Each row was made from one path, in order. Every step used is in the known rows, and no mark comes twice. Write each row's path.
(in the rows, 128 means zero)
Known rows:
guvef, guvakiv, meso, gokeb: [164  65 162 121 128  78 129 132 117  98  83 113  58 209 145  76 122  99
 119  60 147 121 149  84 139 116  95 155 112 180 113 129 110 134 147]
guvakiv, guvef: [142 129 107 174 134 115 101 132 100 141  66 144 109 154 144  92 173 104
 147 178 157 155 199 147 120 139 101 156 157 101 137  98 123 107 189]
gatiniz, tifelob, gokeb, rusu: [121 192 184 124 147 140 166 110 132  63 131  90 123 139 142 159 167 128
 109 158 102 130  97 101 191 159 121 110 112 205 132 124 144 191  70]
meso, gatiniz, tifelob: [183 145 148  54 114  92 141 130 139 137 158 142 125 104 173 149 140 120
 161 165  85 124 112 104  93 115 115 131 140 157 152 161 110 165  95]
ponu, gokeb, tifelob: [ 66 160  70 148 135 138 143 136 158 138 164 129 164 116  63 132 137 138
 147 115 162 130 105 162 129 102 146  92  90 125 154 140 110 115 131]
rido, gokeb, meso, guvakiv: [ 84 118 141 119 144 169  78 107  72 128 148 122 129  97 108 144  98 135
  73 105 127 137 152 155 121 155 160 156 168 117 117  99  92  58 160]
gokeb, divi: [ 97 117 115  88  78 120 110 139 141 166  93 127 136 126 144  69 123 148
 140 122 128 128  88 201 125 140 149  99 131  97  91 113 164 149 138]
gatiniz, tifelob: [141 157 136  78 111 111 128 151 140 110 137 130 115 123 159 123 145 125
 145 180  82 134  99 137 126 115 120 136 165 162 142 154 123 149 121]
guvakiv, meso, gokeb, tifelob, gatiniz: [113 106  77 137 139 110 168 144 182 144 163 116 132 103 153 151 164 109
 131 140 129 131  91 110 137  93 119 135  95 118 142 180 135 129 130]
guvef, guvakiv, meso: [113 101 115 165  87 105 104 143 106  98 127 144  61 180 117  42 127  95
 107  75 187 154 168 113 151  85 114 149 121 133 107  79 106 133 181]
rusu, gokeb, meso, guvakiv, guvef: [119 137 125 190 140 152  83  97  68 150  97 149 125 146  98 138 136 124
 110 168 159 153 222 152 121 170 129 179 172 112 132 109 110  71 217]
meso, gokeb, rido: [181 111 135 117 129 108 143 120 128  92  95 119 124 193 118 104  71 109
 152  74 104  93  79 129 138 137 104 127  97 104 119 144 162 126 108]
gokeb, tifelob: [ 79 133  89 131 113 120 153 146 142 145 128 121 158 107 102 125 152 120
 137 121 153 135 106 173 137 109 148 113 122 101 138 150 133 115 128]
meso, gokeb, divi: [132  88 143  64 102  96 130 132 148 157  72 112 123 156 155  80 120 147
 142  97 111 112  87 167 123 156 132 108 118 130  91 142 162 155 118]
rusu, gokeb: [120 136 168 179 132 175 100 121 116 135 112 110 130 183  99 136  74 109
 145 165 112 123 126 189 141 129 131 119 141 157 118 142 161 106 166]
gatiniz, meso, guvakiv, guvef: [135 153  92 160 133 118  90 107  96 135 107 174 133 143 139 132 165 148
 108 158 163 149 240 115 110 150 123 170 180  86 135  91 109  72 214]
guvef, guvakiv, meso, gatiniz, tifelob, gokeb: [142 148 162 120 136  80 122 115 175 106 184 129 111 137 172 139 166 146
 119 163 133 143 100  46 142 127 121 115 146 188 127 116 121 203  89]
guvef, guvakiv, meso, gokeb, ponu: [158 119 125 153 115 104 143 148 127  78 106 103  59 186  94 114 105 121
 119  69 156 107 155 129 151 137  93 116  76 176 116 124  97 142  86]
rusu, gokeb, ponu: [125 169 126 193 119 169 125 141 128 101 124 103 109 169  64 159  72 128
 135 142 131 108 137 203 149 145 119  90  98 161 118 132 134 120 101]
divi, gokeb: [106  94 149 148 123 169 130 133 116 121  96 135 169 140 119  83 126 155
 115 129  96 108 140  98 147 119 138 123 199 110  99  92 144 170  84]
rido, gokeb: [118 129 136 130 163 156 105 159 126 101 123 113 104 120 137 104 128  91
 117 136 109 140 108 159 139 117 118  91 137  99 113 105 123  72  98]
tifelob, gatiniz, meso: [158 121 112  65 137 130 129 138 164 167 123 153 177  86 193 172 129 192
 124 166 104 122 148  88 105 109 138 137 144 102 149 139 144 109 166]
guvakiv, meso, gokeb: [161  69 153 116 141  65 123 127 119  91  74 100  65 184 163  83 112 103
 131  65 126 115 135 106 131 121 107 157 122 149 119 138 114 129 154]
divi, gokeb, tifelob: [ 69 118 101 150 117 149 172 140 144 137 131 135 193 106  73 117 154 148
 123 119 133 121 115 125 156 109 157 102 163  86 121 142 146 145  79]
gatiniz, meso, guvakiv: [111 143 115 100 117 129  86 101 107 120 155 156 151 125 150 152 114 182
  83 108 132 121 184 117 107 139 159 155 182 108 125  98 107  83 189]
gokeb, tifelob, gatiniz: [ 94 125  67 138 129 139 156 152 178 162 172 122 155  83 149 157 170 116
 130 171 129 139  87 139 132  93 128 125 107 109 144 164 143 128 130]
mefor, guvakiv: [119 142 165 175 103 141 111 168  94 108  93 145  61 144 114 103 161 108
 130  83 173 152 152 146  78 133 128 134 109 169 109  85 137  92 153]
meso, guvakiv: [ 86 139 111 144 109 138  77 105  93 107 160 130 112 143 140 116 122 127
  87 107 141 132 157 161 115 134 144 157 172 124 112  85  98  98 182]
rusu, gokeb, tifelob: [ 79 146 113 169 122 154 152 135 146 149 141 119 169 136  60 154 117 117
 144 146 146 132 106 189 151 119 152 100 119 124 134 178 158 100 134]
mefor, guvakiv, meso: [108 130 127 196  92  97 102 157  98  73 108 145  32 151 112  57 136  94
 121  49 192 158 163 129 112 101 134 149 112 116 105  77 120 101 189]

Which path is each row?
[142 183 128 141 133 106 135 136 168  93 167 104 109 125 126 171 136 161
 127 154 128 116 106 120 138 152 116  83 112 176 130 122 113 186  41] | meso, gatiniz, tifelob, gokeb, ponu
[ 95 128 115  91 110 141 113 153 151 144 114 127 128 115 130  72 126 131
 130 125 115 135  76 196 138 138 144  68 124  74  82 115 162 114  95] | rido, gokeb, divi
[ 95 137  83 167 137 163 156 142 180 165 180 120 162 102 121 178 145 112
 139 188 123 134  88 151 143  97 131 117 104 124 140 183 158 118 135] | rusu, gokeb, tifelob, gatiniz
[123 170 166 133 160 183 160 129  98  65 109  96 110 130 109 131 141  82
 108 118 106 128 120 146 184 143 108  95  85 144 125 112 133 109  65] | rido, gokeb, rusu
[132 152 122 160 130 116 116 113 152  86 140 123 143 166 122 109  93 135
 136 116 128 115  59 124 158 139 126 103 119  95 111  99 174 157 105] | tifelob, gokeb, rido
[ 77 133 127 126 138 164  70  90  76 137 157 127 139 112  93 145  89 158
  90 100 142 130 157 150 104 153 163 164 152 147 133  94  76  82 191] | ponu, gokeb, meso, guvakiv
[177 143 132  75 108  73 139 127 138 120 168 147 101 107 167 126 134 110
 154 139 100 132 121  91 102 102 116 138 136 139 150 157 103 166 113] | guvakiv, meso, gatiniz, tifelob
[172  93 129 116 115  77 112 106 106 142 137 137  96 114 165  99 107  97
 145  78 152 126 157 103  88 100 122 139 107  96 136 108  98 151 145] | guvakiv, meso, gatiniz
[181  68 180  60 138 121 115 103  81 205  97 121 146  73 153 152  91 129
 149 111 124 118 144 120  66 145 138 150 115 131 154 131  99 137 127] | gokeb, meso, gatiniz
[112  60 189  97 141 180 122 121  74 173  57 117 184  87  99 120  89 174
 111 126  96 117 137 124 133 154 165 156 187 128 121 116 130 138 117] | divi, gokeb, meso
[134 168  88 159 131 152 116 117 139  94 152 142 145 174  72  99  59 128
 160  91 129 105  82 146 133 117 117  97  76  95 135 103 139 122 132] | ponu, gokeb, rido
[117 100  83 139 131 116 169 149 180 149 170 123 127 119 140 146 170 108
 122 134 144 137 102  92 144  91 109 136  84 141 138 176 130 134 124] | guvef, guvakiv, meso, gokeb, tifelob, gatiniz
[114 109 196  75 154 129 110 120 116 158  97 100 151  80 143 159 117 174
 118 169 104 139  90 119 133 166 160 150 171 178 141 136 125 149 129] | gatiniz, tifelob, gokeb, meso
[171 105 144 142 109  79 117 124  99 131 135 152  68 117 143 105 126  93
 147  54 175 138 169  93  67 110 123 140  89 113 128  96 102 133 142] | mefor, guvakiv, meso, gatiniz
[ 95 133 139 123  88 154 112 128 144 169 106 125 147 157 103  97  88 142
 149 145 118 124  89 216 142 147 153  88 128 118  86 141 187 138 143] | rusu, gokeb, divi
[174  58 189  72 141 142 131 100  82 200  97 131 176  73 133 146  93 148
 139 110 109 108 151  86  84 144 144 145 142 123 140 124 109 156  89] | divi, gokeb, meso, gatiniz
[118 149  91 189 127 127  83 110  85 123 113 156 106 157 133 107 173 112
 111 159 168 156 222 141 118 148 114 170 173  97 126  85 103  84 206] | meso, guvakiv, guvef
[ 85 148  52 151 144 153 147 144 190 157 200 128 158  89 124 161 161 127
 140 167 134 134  85 130 125  88 125 110  83 124 154 157 126 124 134] | ponu, gokeb, tifelob, gatiniz
[181 124 169  33 122 105 143 124 117 162 138 137 138  76 159 164 121 134
 157 163  82 126 112 103  90 132 129 146 142 165 162 173 104 154 100] | gokeb, meso, gatiniz, tifelob
[181  77 197  86 144 144 119  92  84 209 102 120 157  94 127 171  66 124
 154 127 116 116 146 129  79 148 141 143 113 147 149 149 116 126 130] | rusu, gokeb, meso, gatiniz
[193  78 178  46 157  84 137 127 134 136  54 117 136 158 183 147 112 169
 130 100  97  95 149  80 106 144 117 147 140 160 139 159 133 113 137] | gatiniz, meso, gokeb
[160 130 194 103 152 136 176 109  92  78  64  79 106 171 135 137 134  98
 121  93 101 105 129 121 169 162  99 135  80 201 132 142 132 152  88] | meso, gokeb, rusu
[136 187 179 125 145 119 167 100 131  61 151 100 112 131 140 154 161 121
 114 134 115 127 109  78 183 151 120 112  97 192 134 124 133 198  65] | guvakiv, meso, gatiniz, tifelob, gokeb, rusu
[126 158  65 165 134 123 114 112 121 144 140 179 151 118 130 157 185 151
 108 170 167 153 224 107 115 143 126 163 164  77 145 119 115  73 204] | gokeb, tifelob, gatiniz, meso, guvakiv, guvef
[ 88 119  76 152 130 160 168 147 179 159 176 134 181  82 131 150 172 136
 123 172 115 130  95 106 146  94 133 119 133  99 130 158 151 149  95] | divi, gokeb, tifelob, gatiniz
[ 92 135  68 146 151 156 156 161 186 149 188 124 150  71 141 161 172 104
 126 175 121 143  79 135 141  92 124 103 101  93 140 164 139 102 100] | rido, gokeb, tifelob, gatiniz
[137 152  82 163 136 126  97 108 112 141 128 175 135 134 151 144 172 148
 107 175 157 151 231 103 112 143 118 171 173  87 140 102 112  78 212] | tifelob, gatiniz, meso, guvakiv, guvef
[138 127 117 158 109 160 146 123 124  90 120 149 175 165  82  85  74 140
 136  94  99  96  92 113 162 123 129 110 147  58 100 105 177 155  79] | divi, gokeb, rido
[124 165 106 158 140 158 127 168 134  79 130 105  89 125  89 134 109 119
 118 121 129 120 124 181 146 135 108  71  95 117 115 109 107  99  52] | rido, gokeb, ponu
[178 119 173  43 124 120 150 121 121 158 140 143 158  76 145 161 123 145
 149 162  71 119 117  81 100 133 133 141 159 158 152 170 110 170  77] | divi, gokeb, meso, gatiniz, tifelob
[157 166 120 139 124  88 135 105 166  75 177 139 131 150 125 120  96 132
 143 116 119 117  57  83 151 129 124 106 114  95 121 121 159 176  89] | guvakiv, meso, gatiniz, tifelob, gokeb, rido
[114 116  88 154 133 113 170 154 177 136 162 125 113 103 139 154 177 106
 130 124 145 138 101 104 124  98 121 135  80 135 136 175 138 118 129] | mefor, guvakiv, meso, gokeb, tifelob, gatiniz
